Each row was made from one walk, in order. Every step used is in the known rows, and no mark comes twice. Write each row's walk.
(in the rows, 128 means zero)
Known rows
bevu -> futip -> famur: [114 107 128 149 138 152 116 144 133 150  92 154  75 154  63 170 101 172
 153  95 151 106 119 120 119 123  92 166 153 127 131 133 126  77]
futip -> kitan -> fule: [134 100 133 149 127 163 132 111 132 157  95 147 105 144 131 142 132 153
 132 146 142 118 113 105 130 126 116 175 164 142 130 143 108 105]
futip -> kitan: [122 101 129 152 135 152 131 136 136 149 101 143  97 141 119 118 130 152
 130  99 140 109 120 120 127 123 108 182 158 130 130 137 131 103]
papet -> gebomi -> bevu -> futip: [114 110 152 144 135 149 130 154 112 143  53 161 135 157  86  88  88 175
 130 115 158 105 127 130 147 128 108 139 152 122 133 144 122  58]
gebomi -> famur -> futip -> kitan: [130 105 140 154 122 162 132 147 144 152  58 136 105 150 115  91 139 180
 146  99 151 128 132 106 151 141 123 219 165 112 133 150 134 102]
kofidam -> kitan -> gebomi -> bevu: [ 97 103 161 143 114 154 137 138 129 147  63 165 105 152 130 107 147 144
 125 101 130 101 112 130 156 140 114 117 169 128 133 142 119 116]
famur -> kofidam -> pozo: [150 120 123 150 119 121 132 131 108 154 101 147 136 144 107  57 149 157
 143 151 138 113 133 137 105 129 102 161 148 120 128 144 137 127]
famur -> futip -> kitan -> gebomi: [115 111 133 147 123 149 160 131 129 160  59 151 123 153 147 157 134 150
 144  91 148 112 113  91 152 154 106 201 168 124 135 154 123  93]
mapi -> kofidam -> kigefe: [139 113  90 158 139 125 122 132 119 167 112 154 156 142  84  35 160 161
 128 154 147 114 135 140  76 126 110 147 148 134 126 144 119 103]
futip -> famur -> kofidam -> pozo: [135 121 148 145 118 125 117 128 120 160 110 151  89 140  91  92 146 144
 153 124 132 114 133 129  95 126  93 193 151 132 130 132 145 125]
papet -> futip: [110 111 123 155 132 141 144 168 121 148  88 135 136 142 124 132 105 158
 140 123 143 103 125 118 125 127 105 140 149 115 115 141 110  87]
mapi -> kofidam -> pozo: [161 108  98 148 120 124 122 131 109 160 128 133 162 149 111  52 138 160
 138 165 133  99 131 149  94 129 101 143 147 135 127 141 139 112]
bevu -> futip -> kitan -> kofidam -> mapi: [136 100 120 149 145 144 157 149 125 152  90 160 116 141  31 111 103 180
 141  98 150 114 122 142 119 127 105 180 153 122 143 133 136  67]
bevu -> futip -> kitan -> kofidam: [117 101 117 152 136 146 154 150 122 146  85 151 112 157  65 126 118 180
 135  91 163 109 118 123 118 129 103 172 156 110 131 153 124  71]
riso -> kofidam -> pozo: [138 113 117 151 117 119 119 126 110 163 120 138 141 145  83  61 134 155
 137 150 130 101 127 138 108 121  97 143 156 127 127 137 133 119]
papet -> futip -> kitan -> gebomi -> bevu -> fule: [107 100 174 131 125 158 149 131 115 156  50 152 109 145 144 191 107 146
 123 113 161  93 119 109 179 142  96 155 156 130 134 154 100  84]
famur -> futip -> kitan -> kofidam -> papet -> gebomi -> bevu: [110 127 150 142 132 144 163 166 105 143  36 171 108 122 103  83 137 139
 126  95 145 128 136 128 132 139 106 191 151 122 135 154 136  76]
mapi -> kofidam -> papet -> gebomi -> bevu: [132 116 133 138 140 136 120 154  99 152  78 165 143 126 116  27 121 144
 125 143 135 110 144 153 111 113 102 148 145 145 129 135 139  87]
famur -> futip -> kitan: [126 111 100 152 118 152 149 139 130 145  71 139 111 142 122 126 140 166
 139  97 149 118 123 106 132 142 109 195 151 110 133 151 130  97]
kofidam -> kitan -> fule: [130 102 126 154 125 166 133 126 128 146  93 150 113 146 120 139 158 148
 135 153 126 115 109 115 133 131 115 126 159 137 131 138  92 114]
famur -> fule: [153 106 135 142 101 151 129 123 113 154  91 153 127 141 129 111 138 166
 135 170 147 119 124 118 140 125 115 152 160 125 122 145 115 106]
famur -> futip -> kitan -> kofidam -> mapi: [141 112 109 149 125 136 171 140 122 154  82 159 127 138  75  90 135 169
 143 103 142 130 126 128 111 138 114 196 157 112 141 139 141  86]
famur -> futip: [131 119  90 154 118 140 144 142 121 145  74 148 132 155 123 107 134 176
 146 130 149 120 123 112 123 139 110 157 153 106 126 150 122 100]
futip -> famur: [113 109 143 150 132 145 110 134 137 156 112 155  72 148 106 133 122 149
 148 105 134 111 121 118 106 116 100 169 163 137 124 125 132 102]
bevu -> futip: [127 106 103 154 138 147 131 149 123 144  83 150 121 157  78 130 103 185
 144 120 157 106 119 126 130 127 103 139 151 115 129 144 117  78]
riso -> kofidam -> kitan: [109 104 105 155 123 139 129 139 117 144 107 143 124 142  77  81 161 157
 131 109 125 104 122 125 112 115 102 139 155 117 130 131 116 119]
kofidam -> kigefe: [123 118 121 163 146 134 122 139 130 162  96 161 114 139  88  75 151 143
 130 138 143 119 124 132 101 132 113 142 156 133 125 140 112  99]
riso -> kofidam: [120 109 105 152 124 126 123 127 113 158 113 149 136 153  91  67 130 169
 135 132 142 108 128 121 103 108 106 145 163 116 123 136 125 110]
riso -> kofidam -> papet -> gebomi -> famur -> futip -> kitan: [122 120 162 151 153 150 129 163 118 161  51 146 120 120  86  69 138 143
 145  95 135 130 144 107 146 125 106 252 158 135 138 138 134  83]
riso -> kofidam -> mapi: [138 109 108 148 131 124 125 126 117 165 119 159 141 137  59  50 116 168
 141 139 129 114 129 142 106 105 108 153 159 127 134 116 138 106]
papet -> fule: [123 102 130 153 139 151 117 150 117 151 113 148 123 143 124  91 131 153
 137 156 136 102 122 119 123 126 111 131 147 132 129 132 101  89]
gebomi -> bevu: [119 107 129 145 109 143 121 134 126 148  80 158 106 151 118  65 120 171
 125 133 147 112 126 141 131 121 115 114 159 115 125 143 132 114]
gebomi -> bevu -> fule: [140 106 124 135 119 149 113 111 111 145  80 166  99 156 115 110 125 171
 123 159 159 112 127 137 147 121 104 110 150 119 132 145 112 106]
papet -> kofidam -> pozo: [130 113 146 150 146 122 132 160 112 159 122 143 145 140  99  85 116 166
 138 160 131  98 129 145 106 123 106 146 150 129 122 137 130  93]
bevu -> fule: [146 106 113 145 144 146 118 116 111 150 106 159 108 157 119 142 127 162
 136 158 151 109 120 122 133 119 102 134 152 128 129 138 104  95]

Which walk is each row?
[138 108 184 150 136 173 136 132 130 161  48 144 137 155 136 112 128 157
 147 136 148 136 127  80 162 146 128 239 174 142 136 148 109  72]	papet -> gebomi -> famur -> futip -> kitan -> fule
[ 89 109 180 136 105 145 132 132 128 151  59 177  74 145 108 109 165 145
 139  78 134 110 124 116 130 133  98 168 167 126 136 136 130 130]	futip -> famur -> kofidam -> kitan -> gebomi -> bevu
[124 121 120 153 148 131 140 158 110 152 100 171  99 135  96  94 134 142
 138 132 136 122 125 144  97 115 102 136 157 128 120 139 125 100]	kitan -> kofidam -> papet
[117 115 135 146 124 133 121 131 124 156 100 163  83 147  98  95 142 158
 151 106 143 120 133 113  89 112  98 192 158 121 126 131 136 118]	futip -> famur -> kofidam
[130  97 131 140 107 172 134 118 130 147  48 151 100 147  84 148 108 187
 126 137 166 114 118 122 157 134 109 145 153 125 139 157 111  90]	gebomi -> bevu -> futip -> kitan -> fule
[115  95 119 139 110 150 143 144 114 146  57 155 148 161  87 100 136 183
 130 108 152  91 120 138 144 142  99 119 152 121 140 152 118  92]	mapi -> kofidam -> kitan -> gebomi -> bevu -> futip
[120 103 187 125  86 161 124 119 121 166  40 176  87 151  93 179 105 170
 143 130 163 109 118 113 173 141  94 158 169 134 134 151 119  87]	kitan -> gebomi -> bevu -> futip -> famur -> fule
[143 108 100 148 148 144 112 161 102 156 117 149 135 117 112  66 146 148
 139 174 128 101 137 143  99 117  97 138 130 147 131 130 111  96]	mapi -> kofidam -> papet -> fule
[115  93 185 150 146 166 129 144 146 167  56 149 104 164  98 144 103 172
 148  87 158 108 118 106 177 140 111 208 178 136 136 147 124  75]	bevu -> futip -> kitan -> gebomi -> famur
[130 103 134 150 117 151 143 147 126 159  60 144 162 167 129  72 166 174
 151 114 140 115 127 108 145 153 119 182 170 121 135 150 119 106]	mapi -> kofidam -> kitan -> gebomi -> famur -> futip
[122 106 116 145 114 149 125 145 123 142  59 157 111 156  74 100 100 194
 131 122 165 105 125 141 143 127 106 113 149 105 130 150 126  89]	gebomi -> bevu -> futip
[137 119 145 151 144 141 114 158 121 156  70 163  95 130  99  42 147 162
 150 136 141 134 146 137 124 111 116 189 157 125 125 136 133 125]	gebomi -> famur -> kofidam -> papet
[128 126 176 126 150 143 108 131  94 151  63 189  62 120  94 118 135 129
 139 131 144 123 146 129 126 110  83 189 140 146 140 128 123  94]	futip -> famur -> kofidam -> papet -> gebomi -> bevu -> fule
[123  99 113 152 139 158 137 146 133 144  80 141 100 146  77 153 110 175
 136  92 156 104 119 121 138 129 102 180 149 121 136 145 125  78]	bevu -> futip -> kitan
[113  96 200 149 142 160 123 132 149 174  77 150 102 160 138 107 123 149
 141  93 142 112 119 105 165 133 122 213 189 144 130 139 130  98]	futip -> kitan -> gebomi -> famur
[139 108 184 143 139 134 130 130 128 180  75 177 139 156 103  35 123 167
 158 131 140 128 134 126 140 124 126 200 181 136 136 124 140 111]	kitan -> gebomi -> famur -> kofidam -> mapi
[ 98 109 153 145 134 149 143 147 125 150  64 169  85 152  71 174 146 155
 159  68 143 104 117 103 131 138  87 190 158 126 140 136 116  96]	bevu -> futip -> famur -> kofidam -> kitan -> gebomi
[123 103 112 153 115 151 130 117 115 153 101 148 130 146  90 111 162 158
 133 154 128 113 115 111 119 119 107 131 161 128 132 137  93 122]	riso -> kofidam -> kitan -> fule
[137 101 193 141 141 145 137 128 139 178  72 166 119 142 101  56 130 158
 151 101 139 126 134 120 148 126 126 242 180 142 143 125 147 111]	futip -> kitan -> gebomi -> famur -> kofidam -> mapi
[ 93 105 171 136 116 151 121 134 133 163  56 172  76 163  84 166  92 167
 146  94 158 102 115 119 152 136  92 148 170 133 135 143 129  83]	kitan -> gebomi -> bevu -> futip -> famur
[145 104 147 151 113 173 134 123 141 158  52 139 114 153 127 120 140 177
 147 144 154 136 125  92 157 145 128 212 170 126 135 155 111 104]	gebomi -> famur -> futip -> kitan -> fule
[148  97  94 149 117 155 133 120 116 149 108 142 151 149 117  95 166 164
 134 170 131 110 120 122 105 126 112 132 152 138 131 141  99 114]	mapi -> kofidam -> kitan -> fule
[108 123 126 154 149 131 159 189 106 150  81 154 118 125  99 128 118 139
 141 126 138 113 128 136 106 122  96 135 149 118 113 144 111  84]	kitan -> kofidam -> papet -> futip
[128 112 166 138 146 174 133 146 115 149  33 165  95 117  85 154 101 144
 127 133 149 116 125 126 162 130 101 176 145 155 142 146 109  64]	kofidam -> papet -> gebomi -> bevu -> futip -> kitan -> fule
[115  98 124 143 115 160 132 143 133 139  53 147  92 144  73 116 107 188
 123  95 164 104 126 136 151 131 104 154 147 112 138 151 133  90]	gebomi -> bevu -> futip -> kitan
[100 101 148 144 119 159 143 149 127 143  41 164 108 156  87 143 124 169
 132  91 147  95 110 130 171 148 102 114 158 119 139 149 112  93]	kofidam -> kitan -> gebomi -> bevu -> futip
[117 103 190 151 139 149 117 136 139 175  83 160 121 172 142  92 115 156
 149 123 143 115 119 111 154 131 123 170 191 139 123 138 122  99]	kitan -> gebomi -> famur
[118 106 204 144 158 160 122 162 124 171  62 163  91 118 125  87 159 131
 148 126 135 117 137 110 156 131 111 228 158 152 140 135 113 108]	futip -> kitan -> gebomi -> famur -> kofidam -> papet -> fule
[115 106 140 138  97 164 130 126 122 139  40 165  76 144  51 143 153 181
 142 121 154 119 126 119 132 133  97 151 145 117 143 146 106 114]	gebomi -> bevu -> futip -> famur -> kofidam -> kitan -> fule
[117 101 192 145 134 147 133 130 136 173  64 158 113 158 134  70 142 159
 145  95 152 121 132 100 148 129 123 235 183 130 131 144 133 115]	futip -> kitan -> gebomi -> famur -> kofidam
[ 98 112 202 157 148 141 150 160 136 179  41 152 130 135 102  87 154 140
 141  96 157 120 138 100 139 149 118 237 169 131 128 154 108  96]	papet -> futip -> kitan -> gebomi -> famur -> kofidam -> kigefe
[126 105 158 131 123 147 123 104 111 160  69 177 109 167 143 141 118 155
 129 153 159 105 116 122 163 132 103 114 169 133 134 148 106 101]	kitan -> gebomi -> bevu -> fule
[123 106 129 147 120 162 134 130 122 142  68 159  82 145  54 179 155 172
 155 122 146 119 119 104 119 130  94 178 146 126 140 139  98 103]	bevu -> futip -> famur -> kofidam -> kitan -> fule
[139 102 154 152 119 162 126 129 127 151  69 153 118 152 109  71 176 170
 145 155 139 134 131 110 134 127 129 175 166 125 132 142 100 130]	gebomi -> famur -> kofidam -> kitan -> fule
[133 107 136 147 159 127 138 160 120 162 122 165 145 132  72  73  98 182
 142 148 130 111 131 148 104 107 115 157 153 130 128 115 135  80]	papet -> kofidam -> mapi
[100 105 140 154 132 140 169 168 119 149  88 136 125 142 109 131 120 155
 131  90 150 107 124 114 111 129 105 177 156 110 118 150 116  79]	papet -> futip -> kitan -> kofidam
[106 103 135 154 151 142 142 173 121 140 112 150 125 136  91 105 144 170
 132 120 125 100 125 132 113 118 110 144 149 120 125 131 112  93]	papet -> kofidam -> kitan
[110 110 141 148 130 138 152 138 116 151  78 167 126 151 129 104 168 145
 141  99 133 108 118 110 130 135 109 165 165 123 132 141 113 121]	famur -> kofidam -> kitan -> gebomi
[125 123 100 152 134 142 165 162 115 146  67 158  93 123  94 124 153 146
 141  99 143 129 127 125 113 137  99 192 149 114 130 154 131  97]	famur -> futip -> kitan -> kofidam -> papet
[125 119 101 151 141 129 119 146 110 159 100 158 110 122  80  84 134 145
 137 133 130 114 131 138 105 103  95 144 152 130 124 130 126 117]	riso -> kofidam -> papet
[125 109 178 153 144 163 136 154 133 153  55 139 128 151 126  79 127 158
 144  90 145 126 134  94 155 142 125 246 167 129 135 143 131  70]	papet -> gebomi -> famur -> futip -> kitan
